Every row comes from one small tree of marks. The marks that hang from a mark follow it in brackets, in the order of their numbers. Every link used is in the known rows. Which tree was each row made from?
Known rows
K14(K355): 29  2  13  -24  -25  24  -9  -50  13  -20  17  -17  18  14  -12  10  -11  21  15  18  22  53  7  -17  -2  -2  28  12  -2  -2  20  -13  11  -21  1  23  6  -16  -45  18  -4  0  -3  8  -17  -4  -5  27  5  -17  19  -1  -5  17  -33  51  -28  25  -15  1
K450(K352(K355(K14(K892(K180)) K694))): 14  -4  -6  14  30  -4  -16  37  -13  31  -9  7  -18  -24  18  -17  -3  -17  -20  -9  -16  14  0  -13  19  -2  -26  -12  38  9  -23  2  11  22  13  48  -9  16  -20  -36  -3  14  9  31  29  -11  38  -46  -24  33  -1  21  17  -8  -3  -65  -3  -12  21  -25
K355(K14(K892(K180 K502)) K352(K450) K694): -16  5  8  41  2  -15  -1  33  -14  24  -12  1  -1  -13  33  -14  22  -17  8  -8  -4  -44  -10  8  -3  -8  -8  -15  2  14  -8  11  -6  23  1  -11  -10  27  44  -29  1  -1  13  -33  18  -2  3  -41  -15  16  -30  13  0  -19  29  -47  2  -28  15  -16
K562(K694(K355(K14 K352))): -15  -25  7  18  7  -4  8  38  26  -20  3  16  -29  -49  -41  -1  30  -17  3  -11  0  8  -35  5  22  -25  -57  30  3  0  22  -51  0  -26  -21  -22  12  -20  -38  5  12  -7  -22  23  67  -10  -2  1  2  28  -22  -17  24  18  18  24  20  -22  -12  41
K694(K355(K352(K450))): -31  -16  3  -29  4  12  12  -31  -6  -22  3  -12  -5  -29  -39  -13  7  3  5  0  -18  11  -41  30  -19  -20  -56  8  -16  5  27  -50  -5  -3  -9  -46  -9  -2  -41  14  15  -7  -16  -4  30  -13  -23  18  13  9  6  -20  24  23  -8  32  40  -32  2  2
K562(K694): 11  2  3  -1  -2  3  -6  -33  39  -18  25  -12  7  -6  -34  11  15  28  14  17  14  49  2  -27  14  -9  6  31  -3  -12  33  -38  -23  -30  16  1  18  -41  -54  18  -12  -25  3  0  0  -15  15  20  -8  -6  33  -3  16  -6  -10  62  0  24  -43  33
K450(K352): -8  0  0  -35  -10  18  9  -60  -14  -14  11  -14  15  5  -14  4  -20  13  -7  5  -3  51  7  9  16  -8  -22  21  4  1  42  -25  0  -13  21  16  12  -18  -36  29  -19  -14  1  -7  -20  1  6  18  -12  10  46  -2  6  14  -13  32  -14  2  -13  -5
K352(K355(K14(K892(K180 K502)) K694) K450): -1  10  -9  25  22  -3  -32  49  -2  28  -1  -10  12  -4  26  -18  14  -8  -12  2  -7  -25  4  -7  -3  13  4  -37  14  -2  -26  6  7  24  4  3  -27  26  11  -39  3  7  23  -18  13  -12  12  -37  -15  7  -20  19  3  -14  3  -44  28  0  9  -23
K14(K355 K892(K180)): 56  -8  10  9  -11  1  2  -48  7  -3  -6  1  3  19  27  -2  -5  36  18  3  -2  33  -8  -27  -21  -1  59  4  14  21  -5  33  -7  11  6  21  11  -8  -2  8  0  5  18  15  -33  -10  5  -7  -10  -17  19  16  -40  -6  -36  10  -41  13  -1  -9
K502(K576 K892(K180)): 9  8  -7  -2  8  -21  37  -58  0  -3  -25  -13  60  9  15  6  -6  39  -10  20  37  9  9  18  5  44  89  -9  -19  6  54  35  -39  28  13  37  48  -8  30  21  -37  -32  18  41  -84  12  27  16  26  -41  58  -3  -3  -42  -23  19  -44  -2  -20  17
K352(K450): -12  -9  10  -31  -18  16  -9  -55  -5  -8  19  -23  35  -3  -17  2  2  12  5  19  9  39  -6  14  -6  0  -7  1  -14  -7  36  -38  -10  2  13  -7  -2  -12  -40  24  -6  -20  7  -26  -21  -12  -6  14  -4  -4  43  -13  9  2  -24  50  14  -4  -15  -5
K892(K180 K502(K576)): -2  28  -13  4  -19  -13  36  -53  3  -10  -9  -30  61  44  27  14  2  32  -6  29  25  -25  35  0  1  30  87  -13  -17  4  48  53  -19  -30  24  3  25  2  55  36  -23  -35  21  -17  -84  19  9  24  11  -37  38  7  -14  -25  -4  33  -31  23  -31  16
K694(K355(K14(K892))): 14  -36  -5  4  12  -4  -9  33  -6  5  7  22  -34  -4  -23  4  6  -21  -4  -14  -1  8  -14  4  5  0  -7  15  20  1  -6  14  -3  -10  -17  12  11  -31  -4  1  8  4  6  13  -10  4  2  -6  -13  11  -3  -18  -16  4  -17  23  -23  -10  6  21
K450(K352(K355(K14(K892) K694))): 7  -17  -11  -13  17  4  -31  38  -6  24  9  17  -36  -23  -6  -9  -15  -32  -18  -6  -11  40  15  -11  31  -1  -52  8  29  -10  -34  -22  24  9  6  49  -13  -3  -41  -33  1  17  -10  28  31  -3  23  -24  -14  33  1  0  20  7  1  -44  2  2  20  -12
K450(K352(K355(K14(K892(K180 K502)) K694))): 3  11  -11  17  27  -4  -8  40  -9  23  -7  7  0  2  33  -11  -6  -6  -25  -6  -21  -16  21  -7  16  1  -7  -16  30  5  -24  21  13  8  11  25  -9  22  18  -33  -7  12  17  -4  9  2  16  -36  -18  21  -11  27  5  -4  8  -61  -4  5  14  -23
K450(K352(K355(K14(K892(K502)) K694))): -5  8  -12  -8  17  13  -22  53  -11  21  15  5  -20  7  7  2  -16  -25  -26  -5  -9  0  28  -7  22  6  -29  -8  25  -11  -36  4  25  -4  2  30  -12  2  1  -24  -2  18  1  -3  8  9  12  -11  -17  17  -13  15  12  4  10  -38  1  15  12  -20
K502(K576): -1  -2  -10  -27  -25  -3  9  -53  7  -14  4  -14  37  20  -11  19  -7  18  2  24  31  26  24  5  7  22  46  12  -17  -12  33  14  -10  -26  16  24  21  -21  -8  34  -23  -26  2  11  -61  15  13  39  17  -22  46  -22  6  -12  -17  53  -22  20  -25  28
K14(K355(K352(K450)) K892(K180)): 22  -8  24  4  -17  3  9  -44  -11  -6  -15  0  12  -10  27  -21  -3  20  22  -10  -13  9  -32  3  -35  -10  9  -6  -11  28  -8  -9  -5  39  1  -16  -11  18  0  -5  8  12  5  3  8  -19  -18  -15  -2  2  0  6  -31  -1  -12  -18  -2  -27  18  -37
K892(K502): -6  12  -3  -17  -11  15  1  -42  2  -15  20  -29  29  32  -9  19  -7  17  4  25  19  4  27  -4  6  7  33  10  -4  -9  34  11  -6  -36  16  -8  13  -25  11  38  -14  -24  12  -38  -52  13  0  28  -2  -19  30  5  -7  2  -6  61  -29  38  -27  13

Which tree is each row?
-4  8  -14  38  -10  -37  20  45  -5  24  -26  10  -7  14  36  3  10  -16  1  -4  27  -58  25  2  12  11  38  -6  -11  9  -11  58  -8  -5  2  19  17  16  83  -10  -13  -9  6  3  -18  28  20  -14  5  -5  -22  0  -8  -34  38  -41  -30  -2  5  23
K355(K14(K892(K180 K502(K576))) K352 K694)
16  -4  22  -10  -16  9  -24  -15  9  -4  10  10  -34  -12  -4  1  -8  4  24  -6  -5  40  -20  -15  -17  -19  -25  6  -10  0  -29  -31  10  28  -2  0  -21  9  -41  -23  14  21  -22  16  45  -20  -16  3  4  -4  -13  1  13  11  0  -13  22  -8  11  -12
K14(K355(K352(K450) K694) K892)
-8  -5  -11  30  3  -32  45  37  -13  3  -38  17  -1  13  16  -4  6  -14  -9  -18  -5  -84  3  25  -3  15  31  -11  -9  10  -2  61  -11  -9  -16  -18  18  11  91  16  -1  -2  3  10  -28  30  -1  -5  11  -8  -22  -11  -25  -19  18  -26  -28  -15  12  16
K694(K355(K14(K892(K180 K502(K576))) K352))
-12  6  -9  -2  12  8  -44  48  3  24  20  0  0  2  1  1  3  -27  -11  5  -2  -10  14  -4  3  13  -14  -19  5  -19  -35  -12  17  10  -4  6  -25  9  3  -30  5  14  6  -18  8  -9  0  -13  -13  6  -16  -1  10  0  0  -20  34  17  9  -12
K352(K355(K14(K892(K502)) K694) K450)
-24  -9  8  27  11  -12  22  29  -27  4  -28  11  0  -6  15  -21  18  -12  -4  -21  -28  -68  -30  35  -20  -5  -11  -20  -2  18  0  5  -13  18  -14  -51  -5  20  53  0  12  3  12  -29  5  7  -19  -30  -10  14  -29  3  -20  0  17  -29  11  -40  23  -22
K694(K355(K14(K892(K180 K502)) K352(K450)))
-40  -7  -8  -5  -10  -15  31  40  -22  -4  -21  24  1  9  -1  3  -2  -33  -12  -21  -7  -61  1  45  -5  14  -10  -11  -28  -16  -8  13  -4  5  -22  -46  -5  10  58  24  9  5  -10  -17  -19  29  -34  12  13  6  -23  -33  -6  0  15  0  21  -26  16  0
K694(K355(K14(K892(K502(K576))) K352(K450)))
44  21  -3  1  0  8  -18  -13  21  -5  23  -11  -23  46  3  26  -15  26  17  9  12  22  29  -41  -7  3  51  2  4  -13  -17  34  10  -8  3  13  3  -18  8  -4  -1  17  -1  -2  -15  1  -5  15  -5  -44  -8  19  -12  5  -7  8  -21  50  -14  8
K14(K355(K694) K892(K502))
-6  -10  -2  18  13  2  -13  34  31  -16  14  10  -12  -25  -45  8  27  6  -3  -6  2  22  -16  -14  27  -12  -30  23  11  -17  26  -36  -10  -25  -16  -6  14  -27  -44  10  10  -9  -3  16  36  -12  5  0  -7  12  -7  -10  21  14  -4  45  16  2  -26  48
K562(K694(K355(K14)))
-11  10  -4  -30  17  19  -43  -16  14  2  19  -22  14  -27  -29  -3  4  7  0  27  3  44  -6  -17  -1  -2  -30  -5  6  -16  -3  -48  11  6  13  3  -26  7  -73  -27  3  -2  -10  8  36  -31  15  13  7  2  21  0  44  10  -17  14  58  5  -14  -7
K352(K355(K694) K450)
-5  -20  5  35  16  -16  30  37  -17  7  -30  12  -19  -1  11  -14  17  -12  0  -16  -18  -68  -18  18  -15  -8  4  -4  12  23  -3  42  -7  -9  -20  -22  10  7  64  8  12  -2  10  -7  -3  14  -3  -23  -9  12  -27  5  -32  -8  16  -16  -31  -15  17  3
K694(K355(K14(K892(K180 K502)) K352))
9  1  -14  32  23  -9  0  49  25  -9  12  18  -31  9  -22  17  19  -5  -4  -14  -12  -20  -3  -17  15  3  1  14  11  -18  0  5  -10  -18  -18  -23  16  -39  19  18  10  1  12  -13  1  9  -10  0  -18  -7  -21  -3  -14  -3  6  27  -1  19  -21  34
K562(K694(K355(K14(K892(K502)))))
16  22  -8  -7  -20  -11  18  -1  15  -8  -3  1  -17  36  14  29  -21  9  14  2  17  -14  31  -24  -5  7  46  9  -24  -13  -28  44  9  -14  -2  5  3  4  35  0  3  16  -23  15  -8  23  -13  33  32  -35  -16  -1  -4  -5  16  -7  -21  36  -7  20
K14(K355(K352 K694) K892(K502(K576)))
-48  -27  20  -13  -5  7  4  13  -14  -12  -8  2  -4  -40  -34  -17  15  -25  -2  -11  -4  -3  -39  41  4  -21  -68  5  -5  2  18  -48  8  1  -21  -33  -8  13  -31  5  13  -1  -21  -2  45  -7  -17  2  6  33  -14  -23  11  23  1  20  35  -45  18  0
K694(K355(K14 K352(K450)))
3  19  11  -6  -8  8  -8  -9  8  -7  7  -4  -12  14  10  5  -15  5  19  -4  -4  -1  6  -13  -21  -12  -7  -1  -19  -6  -24  -8  12  17  -6  -14  -17  14  -1  -7  15  20  -14  -19  28  -4  -26  8  9  -11  -24  12  2  12  16  -6  20  12  10  -19
K14(K355(K352(K450) K694) K892(K502))
28  26  -2  21  -12  -21  27  -13  12  -5  -19  1  -3  32  37  13  -7  28  13  1  13  -32  24  -26  -16  5  64  -13  -18  8  -25  58  -2  -1  6  4  4  19  54  -6  -1  12  -3  15  -14  15  -2  11  23  -37  -15  15  -10  -20  18  -35  -25  19  0  7
K14(K355(K352 K694) K892(K180 K502(K576)))
-11  7  -11  -23  4  19  -1  24  -25  16  3  5  5  15  7  -8  -25  -25  -31  -2  -16  -13  22  13  17  16  -17  -8  20  -5  -21  7  23  -3  -1  14  -6  -4  7  6  -7  12  8  -20  -25  19  3  -4  -19  22  8  2  -22  7  -5  -11  -15  13  17  -29
K450(K352(K355(K14(K892(K502)))))
-36  -16  5  3  5  3  9  37  -23  2  -5  17  -11  -5  -11  -7  8  -36  -5  -19  -22  -52  -25  39  -15  -4  -36  0  -6  0  -10  -5  1  2  -26  -41  -7  3  33  10  10  7  -4  -32  10  10  -34  -6  -6  21  -32  -14  -14  12  16  5  17  -25  24  -14
K694(K355(K14(K892(K502)) K352(K450)))
-8  11  -12  -34  19  21  -20  -19  9  -2  20  -22  -11  -22  -26  -8  -17  9  -17  18  -10  62  12  -17  19  -9  -42  9  19  -11  6  -43  19  -12  21  28  -9  -3  -73  -18  -5  1  -16  22  34  -11  26  10  6  13  25  9  46  25  -12  -9  29  14  -10  -5
K450(K352(K355(K694)))
-5  1  27  -36  -41  26  -2  -52  -3  -24  3  -8  23  -13  -10  -7  -9  11  18  7  7  31  -31  11  -19  -18  -24  8  -21  8  15  -46  11  2  -6  -17  -12  14  -50  9  4  2  -20  -5  25  -19  -25  21  13  6  8  -8  -2  25  -8  27  20  -19  5  -21
K14(K355(K352(K450)))
29  1  19  14  -4  -5  -7  -25  5  -2  -8  2  -14  -17  23  -14  1  16  27  -8  -12  19  -29  -19  -24  -20  -1  -6  -3  22  -24  -10  -6  39  4  -3  -19  29  -14  -29  13  18  -3  20  44  -28  1  -22  1  2  -11  17  3  -2  1  -44  21  -19  13  -22
K14(K355(K352(K450) K694) K892(K180))
